Each row was made from one walk, in order. Every step used is in the known rows, and no mark comes twice. Write each row's walk.
(in the rows, 128 means zero)
Known rows:
soku > vopi: [116 133 174 167  87 120 137 128 159 151  82 132 108 116 150 105 112 125
 109 117 142  89 131 182 162  58 152 126  86 133 122 120 117 108 114  92
 142  97 119 123 152  91  97 146 109 109 129 143 148 118 183 132 111 134
 157 136  83 143  86 149]
felu > zared > kefik > karot: [ 91 123 172 143  86 121 130 124 133 168  69 112 105 159 215  86  71 124
 184  84 168 119  96 187 153  99 141 127  94 146 144 126 100  87 156 134
 118 114 144 144 163  98  83 191 148  95 107 167 166 133 179 125 104 162
 140 126  96 124  67 124]
visok > mena > soku: [131 113 182 163 120 130 175 162 158 170 105  91 125 141 171  90  99  98
 147 104 150  92 146 188 164  79 158  99  78 135  71 128 117 121 112 160
 109 140 170 142 124  89 160 170  91 122  76 140 152  89 123 111 128 158
 127 143  84 138  56 150]
vopi > soku: [106 119 177 127 135 135 132 118 125 159  83 133 133 124 156 112 135  95
 156 101 133  96 151 131 181  84 132 128  87 163 104  93 123 117 124  97
 114  97 155 126 164 109 117 147  99 109  89 167 179 115 158 162  92 156
 135 142 114  99 114 140]
rata > vopi: [114 104 183 170 119 141 129 155 116 136 106 113 120 123 166 120  97 114
 152 106 109 103 125 181 134  82 180 106 113 148 108 104 113 110  99  89
 114  85 166 140 153 107  77 140 118 129  90 172 146  92 165  95 120 130
 183 118 103 131 100 150]
fozeg > kefa > zared > kefik > karot: [109 116 164 136  64 115 128 118 149 158  75 100  92 168 227  84  64 121
 171  90 168  95 104 184 170 114 125 112  87 164 119 132  88  88 164 138
 126 135 145 147 155 102  85 183 159  89 115 159 145 125 182 121 121 146
 148 124  83 134  55 141]
kefa > fozeg: [132 107 163 155 112 110 116 139 150 148 109 136 120 160 170 110 107 127
 163  98 137 121 119 171 175  83 125 114  63 125  80 116 116 118 117 126
 130 116 133 138 170  91 107 184 122 103 120 153 142 121 121 142 115 133
 135 128 105 119 114 140]
rize > soku > mena > visok: [110 114 197 180 108 160 136 161 111 173 113 106 135 154 157  99 108  75
 144 119 180 128 156 157 160  66 124  74  92 154 117 147  96 135  91 115
 126  89 134 122 167  82 141 171 117  82  89 118 153  97 138 131  97 132
 140 126  71  82  95 134]
visok > mena > soku > lapi > zared > kefik: [ 87 126 169 117  84 105 143 144 142 140 102  87  82 163 226  71 151 112
 157 108 127  88 130 187 174 118 129 128  94 164 103 148  72 107 151 109
  90 125 165 166 112  75 135 135 148  99  90 188 137 130 199 117 134 136
 141 152  91 124  76 136]
visok > mena: [129 122 192 188 111 118 143 149 157 178  83  83 101 136 154 120 116 102
 160 116 142 112 134 154 167  83 177 119  86 125  87 124 109 105 137 142
 103 109 138 138 155  73 142 155 111 105  87 151 158  87 130  73 140 134
 127 156  86 148  79 150]
kefa > zared: [136 115 159 147  79 112 107 154 154 159 103  83 117 133 194 118 111 106
 139 119 144  93 114 158 180 129 118 116  77 174  95 125 106 110 130 133
 123 115 174 140 159 112  99 175 140 130 109 133 152 100 149 156 110 121
 149 129  97 135  87 140]
manet > soku > mena > visok > nagor > zared > vopi: [132 108 189 141 114 136 160 154 142 148  89  68  88  83 159  77 108 120
 144 103 116 118 169 175 147  69 135  86 128 175 121  91  96  93 122 140
 122  97 155 133 121  62  90 115 117 152 118 139 146 104 151 157 121 150
 153  83 105 137  89 134]
lapi > zared: [115 130 173 114  95  90 140 110 136 141 104 110 109 140 189 100 146  94
 172 121 122  82 113 176 170 120 126 137  93 147  85 129 111 112 126 113
  79  88 164 149 145  95 106 146 150 106 104 167 157  92 166 129 111 134
 140 146 130 169  86 152]
lapi > soku > mena: [ 97 127 197 148  99 107 121 137 156 150  90 123 100 128 175 113 123  99
 166 108 146 137 164 156 196  64 114 124  76 163 107 141  91 142 143  81
 122  99 128 144 170  85 130 160 100  67 109 142 141  99 130 110  94 111
 139 133 101 106  74 157]
mena > visok > nagor > zared > kefik > karot: [100 120 187 140  95 146 133 115 133 163  69  96  96 145 217  62  78 123
 173  91 157 104 114 193 153  89 133  99 112 146 133 111  80  82 140 158
 116 107 141 127 154  89  95 178 166 100 107 155 148 124 167 133 118 155
 144 107  84 135  71 119]
zared > felu: [125 134 143 148 121 109 149 154 108 146  86 125 122 164 150 111 150 100
 153 128 121 120 131 175 169  74 137 109  86 141 119 115 103 101 120 102
 118 108 154 150 163 108  96 138 142 114  93 141 163 116 127 124 131 143
 148 145  71 116 102 119]
lapi > soku: [ 91 155 183 119 117  95 129 133 134 143  80 116 112 131 199  94 123  99
 155 114 130  88 113 172 180  82 138 126  80 155  75 123 119 140 140  89
 127  80 155 133 159  86 129 161 118  87  79 157 139  73 130 114  99 119
 138 154 111 121  93 165]
nagor > visok > mena > soku > lapi > zared: [120 123 178 138  86 109 149 138 143 137 119  81  82 120 199  75 139 115
 164 122 136  75 131 190 197 100 127 136 115 143  96 139  89 106 130 137
  92 126 176 157 120  92 161 130 133 113  83 165 153  68 191 124 114 136
 136 152  98 146  78 129]
mena > visok: [103 131 166 161 127 158 127 143 105 166 107  93 149 161 151  91 104  76
 140 131 164  89 125 164 148  84 125  89 100 143 103 122 108 134  81 131
 129  88 145 116 165  93 134 165 145 107  64 121 157  91 147 131 109 143
 137 147  73 107 108 118]
mena > soku: [124 116 172 137 121 137 160 151 136 149 115 122 144 146 173  85 100  93
 133 102 137  80 140 195 153  84 129 105  79 148  80 120 117 137 108 146
 130 134 173 138 133 107 135 183  99 124  72 138 148 104 130 152 105 156
 135 136  99 131  63 142]
mena > soku > rize: [130 120 170 138 105 130 141 138 140 180 117 129 141 125 188  88 126 118
 150  88 127 105 133 192 175  35 139 109  82 149  95  97  87 140 125 117
 148 165 156 120 149 114 146 171 105 128  65 113 148 118 132 115 104 135
 159 155  53 111  79 135]
mena > visok > nagor: [116 142 168 176 115 170 132 146 127 177 114  70 127 125 156  84 117 104
 169 107 153 119 138 164 152  92 135  99  95 148 104  99 103  95 108 167
 143  89 142  93 150  84 140 158 127 121  71 124 152  72 134 124 115 153
 137 141  78 120  96 119]
fozeg > kefa > zared: [135 101 159 140  52  99 117 147 159 151  93  86 103 145 191 109  91 103
 153 115 161  73 116 148 181 130 109 113  63 181  78 138 108 115 139 143
 135 123 181 149 155  98  95 161 130 130 101 128 151  83 150 133 125 127
 136 131 111 142  85 169]
rata > vopi > zared > kefik > karot: [ 89  97 174 149 108 135 132 121 124 145  66 119 104 134 214  90  72 144
 176  80 145 104 113 189 162  94 156 107 101 150 137 119  92  91 132 111
  96 116 155 152 160 111  61 173 160  88 113 182 161 133 190 125  97 149
 151 107  91 121  75 138]
lapi > zared > felu: [118 131 143 118 103  84 162 137 115 143  94 118 110 162 173 100 169 102
 181 128 116 108 125 183 178 100 130 115  91 146 109 125 100  94 119 100
  85  98 167 162 149 105  99 116 165 114 108 153 167 104 142 126 130 139
 147 146  89 138  96 125]
kefa > zared > vopi > soku: [107 111 157 121 119 118 147 129 141 159  93  91 123  99 162 105 137 117
 154  98 125 105 162 137 185  93 136 109  99 194 110  95 124 106 130  82
 118 115 167 150 137 103  93 113 110 142 116 165 173 124 178 179  96 145
 152 127 101  85 100 144]
figi > manet: [131 157 197 162 121 134 109 122 123 142  92  99 112 150 160  68 112  90
 127 128 143 102 121 160 127 102 138 155  95  91 102 132 117 121 146 108
 150 116 127 120 181  90 128 183 129 134  74 183 153 103 136 129  70 121
 137 154 104 155  69 134]
kefik > karot: [127 132 177 159 102 126 136 104 141 159  78 124 113 142 179 102  70 118
 166 101 154 104 104 186 161  79 146 117  96 127 122 116 109  96 146 138
 128 120 126 130 176 116  91 201 140  88 106 146 161 106 162 120 105 149
 135 130  84 148  63 132]
fozeg > kefa > zared > vopi: [126 111 143 134  75  91 154 141 156 139  96  60 104 117 165  97 106 125
 146 112 123  93 134 162 159 103 131 101  89 194  89 128 117 108 148 109
 138 132 167 166 126  79  71 118 131 155 115 146 153  98 169 136 131 131
 157 121  88 132  73 171]
visok > nagor > zared > kefik > karot: [110 123 190 136  95 135 134 112 140 157  61 109  85 139 220  72  78 126
 171  88 144 106 108 190 159  94 134 114 107 146 133 109  82  79 155 152
 113 111 145 132 154  92  86 183 160  99 108 162 148 128 168 132 121 156
 143 104  92 148  63 127]
vopi > soku > mena: [107 100 195 156 112 138 122 131 151 161  94 135 113 120 148 124 130  95
 164  97 148 143 191 126 197  66 114 127  86 173 128 126  97 128 129  88
 115 113 126 139 174 103 120 149  85  83 114 147 167 130 146 144  86 136
 138 129 106  92  88 136]
manet > figi: [178 127 193 147 146 144 132 112 134 119 106 143 128 149 153 126  88  83
 126 101 143 111 139 185 137  91 146 133  91 144  68 112  89 111 134 138
 115  98 131 114 159  98 116 194  94 110  99 125 161 106 127 138  93 127
 119 159 114 148  92 127]
rize > soku > lapi > zared > vopi > rata: [118 120 175 140 108 108 166 124 100 119 100  90  96 113 170 106 138 123
 129  95  65 112 123 171 184  73 175 107 114 150 139 104 132 111 133  46
 109 122 129 182 129  94  66  99 131 133 106 177 170 109 206 126 117 128
 155 141  92 112 103 152]
rata > vopi > soku > mena > visok: [ 89  98 184 171 124 175 126 144 113 170 113 100 136 139 147 100 111  82
 166 110 172 126 176 143 171  68 126  78 110 168 124 122  98 130  73  94
 121  90 144 122 163  97 135 133 120  96  89 130 160 104 160 129  94 138
 151 128  73  67 105 120]

Write each row's walk:
[120 117 162 146 127 126 148 118 103 125  89  93 118 123 146 112 119 110
 122  92  66 114 125 165 170  65 172 109 109 147 139  85 143 116 123  56
 121 119 114 173 143  99  54 104 129 141  94 171 170 122 183 122 121 133
 155 143  86 115 101 142]
zared > vopi > rata
[115 133 178 184 108 170 129 150 137 181 116  74 119 126 152  91 119 108
 179 100 161 140 162 156 165  80 126  95  95 156 116 107  91  99 110 161
 139  96 131  98 155  81 147 157 118 108  85 120 151  86 131 118 113 145
 138 132  73 110  89 119]
soku > mena > visok > nagor
[101 100 183 143 139 144 134 135 117 150  96 130 128 108 161 114 122 109
 166  92 122 103 157 142 170  83 167 114 106 169 109  87 122 110 104  74
 105  87 174 131 154 116  93 123  97 123  91 183 170 106 176 134  95 148
 165 125 117  88 121 148]
rata > vopi > soku
[131 110 214 178  92 123 138 160 134 157  98 141 109 133 164 128 120  93
 143 100 147 151 164 152 171  60 134 104  72 154 123 156  97 127 140 104
 120 102 127 139 165  91 115 185  81  70 116 142 155 114 126 131  92 120
 141 114 103 109  73 161]
rize > soku > mena
[104 125 182 142  86 125 153 116 143 153  84  83  79 149 236  58  85 124
 176  89 162  96 114 201 180  98 138 118 110 141 126 134  71  81 154 148
 101 136 148 157 129  92 124 160 151  82 109 180 143 108 199 111 118 148
 144 134  73 135  49 120]
nagor > visok > mena > soku > lapi > zared > kefik > karot
[106 113 164 128 109 122 137 128 133 190  96 116 130  93 170  98 151 134
 179  78 122 133 145 153 188  34 150 118  98 171 127  77  99 120 139  72
 145 135 155 126 156 106 119 127 101 145  87 140 180 128 163 131  92 142
 163 151  71  74 110 132]
felu > zared > vopi > soku > rize
[102 124 168 150 106 150 133 148 130 154 102  89  86  83 152  88 145 149
 144 110 126 102 167 152 188  55 137 122 137 174 136 105  81  99 138 101
 140 127 162 134 136  93 135 114 112 140  73 149 167  96 198 161 106 147
 132 132  71  79 120 109]
mena > visok > nagor > zared > vopi > soku > lapi
[101 120 164 123 138 125 156 118 128 152  86 111 127 103 145 102 142 109
 149  97 116 107 164 141 171  73 145 117 103 177 112  94 128 112 132  79
 118 105 155 143 140  97  97 115 101 132 101 175 175 125 173 163  97 154
 147 133 104  88 104 145]
zared > vopi > soku
[104 132 185 148 105 117 138 116 121 128  74 125 102 115 175 102 112 118
 113  97  94  97 118 169 200  56 174 120  94 132 137  89 142 122 107  38
 130 100 103 152 153  97  78 117 113 107 111 158 158 107 189 114 110 122
 156 153  87 115 105 156]
lapi > soku > vopi > rata
[158 115 225 176 102 137 114 157 153 142 104 131  88 135 162 103  86  91
 141 109 162 138 173 159 172  91 112 120  88 141 121 129 104 127 139 123
 132 125 120 124 170  95 130 183  79  76 116 147 141 118 132 129  69 138
 135 124 124 132  78 128]
figi > manet > soku > mena
[113  99 142 143 134 114 150 160  96 141  76 131 127 128 155 114 150 124
 168 115 114 113 143 170 188  79 139 103  84 146 128 114 105 101  95  96
  92 110 187 160 174 115  72 132 153 122  97 146 190 118 131 151 104 146
 133 126  83 105 114 127]
vopi > zared > felu
[122 120 175 131 114 133 120 119 128 183  99 138 136 109 173 104 149 119
 168  85 121 115 142 151 198  39 139 124  86 157 116  75  92 127 133  82
 142 135 145 111 172 117 135 148 103 116  79 133 168 129 149 123  94 130
 160 166  68  84 115 135]
vopi > soku > rize
[ 80 121 195 119  98 143 117 148 130 151  69  88  87 139 222  59 130  99
 155 100 133 105 148 165 165  93 112 110 103 175 116 117  66 108 133 130
 105  80 160 134 137  56 117 139 150 112  89 164 127 126 150 137 130 133
 150 109 102 116  89 131]
lapi > soku > mena > visok > nagor > zared > kefik
[100 119 159 121  85 117 109 153 139 145  90  86 110 166 225  96 122  95
 135 107 137  94 117 165 163 136 113 119  77 186 109 132  86 110 145 114
 115 117 162 152 139  92  96 159 156 108 104 170 133 148 173 147 128 129
 158 136  91 116  85 136]
kefa > zared > kefik
[113 123 161 114 107 112 146 111 137 178 103 116 124  97 178  94 163 129
 177  83 107 118 149 160 196  39 146 120 100 172 111  80  90 118 137  67
 130 138 150 126 149 107 125 115 117 131  98 146 166 128 173 123  98 127
 172 157  67  87 102 143]
lapi > zared > vopi > soku > rize
[ 88 128 171 125  84 114 138  99 142 150  81 113  85 151 224  77 105 127
 182  91 153 101 114 184 183 100 136 124 107 155 133 126  82  83 163 107
 105 129 144 148 148 107 104 167 158  75 116 180 153 129 209 128 108 149
 139 130  89 121  71 125]
vopi > soku > lapi > zared > kefik > karot
[115 127 158 136 103  98 179 137 146 131 112  51  85  95 175  76 141 126
 153 114 111  96 147 189 168  81 144 115 128 165 106 129  97  97 137 110
 106 131 162 171  98  74 121  94 135 145 108 176 151  85 196 127 126 135
 155 134  78 133  66 140]
nagor > visok > mena > soku > lapi > zared > vopi
[119 115 161 125 101 119 132 126 142 181 105 107 130  96 181  98 150 132
 167  84 115 122 149 153 197  42 141 109  96 179 118  80  89 118 138  73
 145 148 154 127 152 113 121 124 114 138  99 139 164 131 163 132  97 125
 172 151  60  77 100 137]
kefa > zared > vopi > soku > rize
[118 100 184 152 124 147 148 128 107 136  87  75  98 102 153  95 118 111
 134  90  77 129 151 158 177  57 158  95 128 155 151  76 120 108 105  80
 115 111 119 162 140  81  66  93 136 153 101 150 166 113 172 136 124 134
 151 117  87 112 103 127]
soku > mena > visok > nagor > zared > vopi > rata
[ 92 153 181 143  89  96 141 127 163 147  73 128  99 106 181  92 116 129
 121 113 143  85 126 183 182  55 154 125  84 140 103 124 119 118 121  65
 139  82 126 125 148  80 113 137 107  92 129 151 135  90 173 120 103 120
 160 143  86 130  87 171]
lapi > soku > vopi
[139 115 182 158 105 139 146 147 148 185 109 101 128 116 195  81 118 110
 155  89 140 108 138 185 187  33 145 105  84 135  96  92  79 126 120 143
 141 159 156 124 143  99 169 156 100 129  69 123 149  94 126  94 113 130
 162 163  43 108  71 132]
nagor > visok > mena > soku > rize
[128 119 204 177 116 167 118 162 123 159 117  94 123 155 155  83  83  72
 139 124 189 121 162 161 158  90 110  86 102 141 115 130 100 134  91 129
 139 105 134 109 167  90 149 171 115  85  90 121 147 101 144 131  80 143
 134 136  87  99  97 109]
figi > manet > soku > mena > visok
[128 118 197 167 102 126 151 132 109 136  84 134 105 123 165 114 108 115
  95  92  96 108 119 168 183  51 185 105  91 126 144 101 145 113 109  52
 127 102 104 148 152  98  70 132 101 110 116 159 168 115 185 131 108 128
 160 139  86 115 109 162]
rize > soku > vopi > rata
[ 94  99 186 154 125 165 137 139 123 171  96  91 126 126 148  88 117  85
 156 113 167 122 183 140 174  62 113  82 116 172 130 119  93 128  86 105
 118  91 146 129 159  80 127 127 128 114  98 126 163 110 152 154  98 139
 142 118  75  78 103 118]
nagor > zared > vopi > soku > mena > visok
[129 140 190 176  86 119 132 172 117 143 112 128  89 122 167 115 131 131
 110 118 130 100 124 175 168  58 154 122  99 141 123 149  90 115 158 102
 146 127 151 137 154 103 137 182  92  93  71 148 156  92 169 141 103 123
 130 143  78 100 109 138]
rize > soku > lapi
[114 115 171 126 114 144 138 125 131 193  98 101 124  83 172  78 150 129
 172  83 115 126 161 154 192  27 143 100 109 172 122  65  83 112 123  94
 144 130 154 109 151  99 131 117 116 152  85 129 163 121 152 133 102 134
 167 141  57  79 110 126]
mena > visok > nagor > zared > vopi > soku > rize
[137 112 205 138 109 143 122 138 136 156  72 106  89  92 174  85 119 115
 156 106 114  95 136 162 159  82 129 122 112 146 109  88  96  92 127 176
 113  74 171 111 155  74 102 159 130 154  84 139 156  88 121 156 122 145
 138  93 128 173 100 135]
visok > nagor > zared
[103  89 198 168 116 143 125 139 145 158 100 133 112 108 153 127 122 106
 176  93 139 148 194 137 187  63 136 113  98 178 128 118  96 122 115  73
 112 104 138 143 166 107 107 134  85  92 118 162 162 123 158 125  91 133
 158 114 107  83  90 140]
rata > vopi > soku > mena
[112 121 172 138 110 122 150 164 118 161  76 101  92 129 179  80 149 111
 176 121 129 133 156 171 188  65 120  90 105 155 124 104  80  90 107 128
 107  82 173 137 155  82 115 118 149 131  98 123 155  92 106 136 133 137
 146 109  77 114 105 114]
lapi > soku > mena > visok > nagor > zared > felu
[121 119 185 179  95 139 172 148 170 160  87 102 107 105 166  73  91 122
 112 107 158  87 152 194 173  52 157 105  89 126 105 121 110 102  97 135
 134 118 138 133 121  74 139 135  87 120 119 148 143  92 167 125 115 146
 162 134  67 135  60 151]
nagor > visok > mena > soku > vopi
[ 89 113 163 123 131 119 151 134 126 165  80 103 127 101 150 101 137 117
 173  88 128 120 155 136 168  80 147 123 101 181 124  94 142 103 132  84
 117  96 170 148 139  93  91 115  92 149 102 174 191 118 178 170  89 168
 141 126 120  82 111 141]
felu > zared > vopi > soku
[120 111 179 157 109 137 150 126 125 133  93 128 115 124 159  98 101 115
 101  89  98  95 132 182 186  58 171 109  97 130 138  87 143 122  94  64
 130 127 115 154 140 107  81 123 104 124 109 152 162 119 188 132 112 142
 154 144  79 118  91 146]
mena > soku > vopi > rata
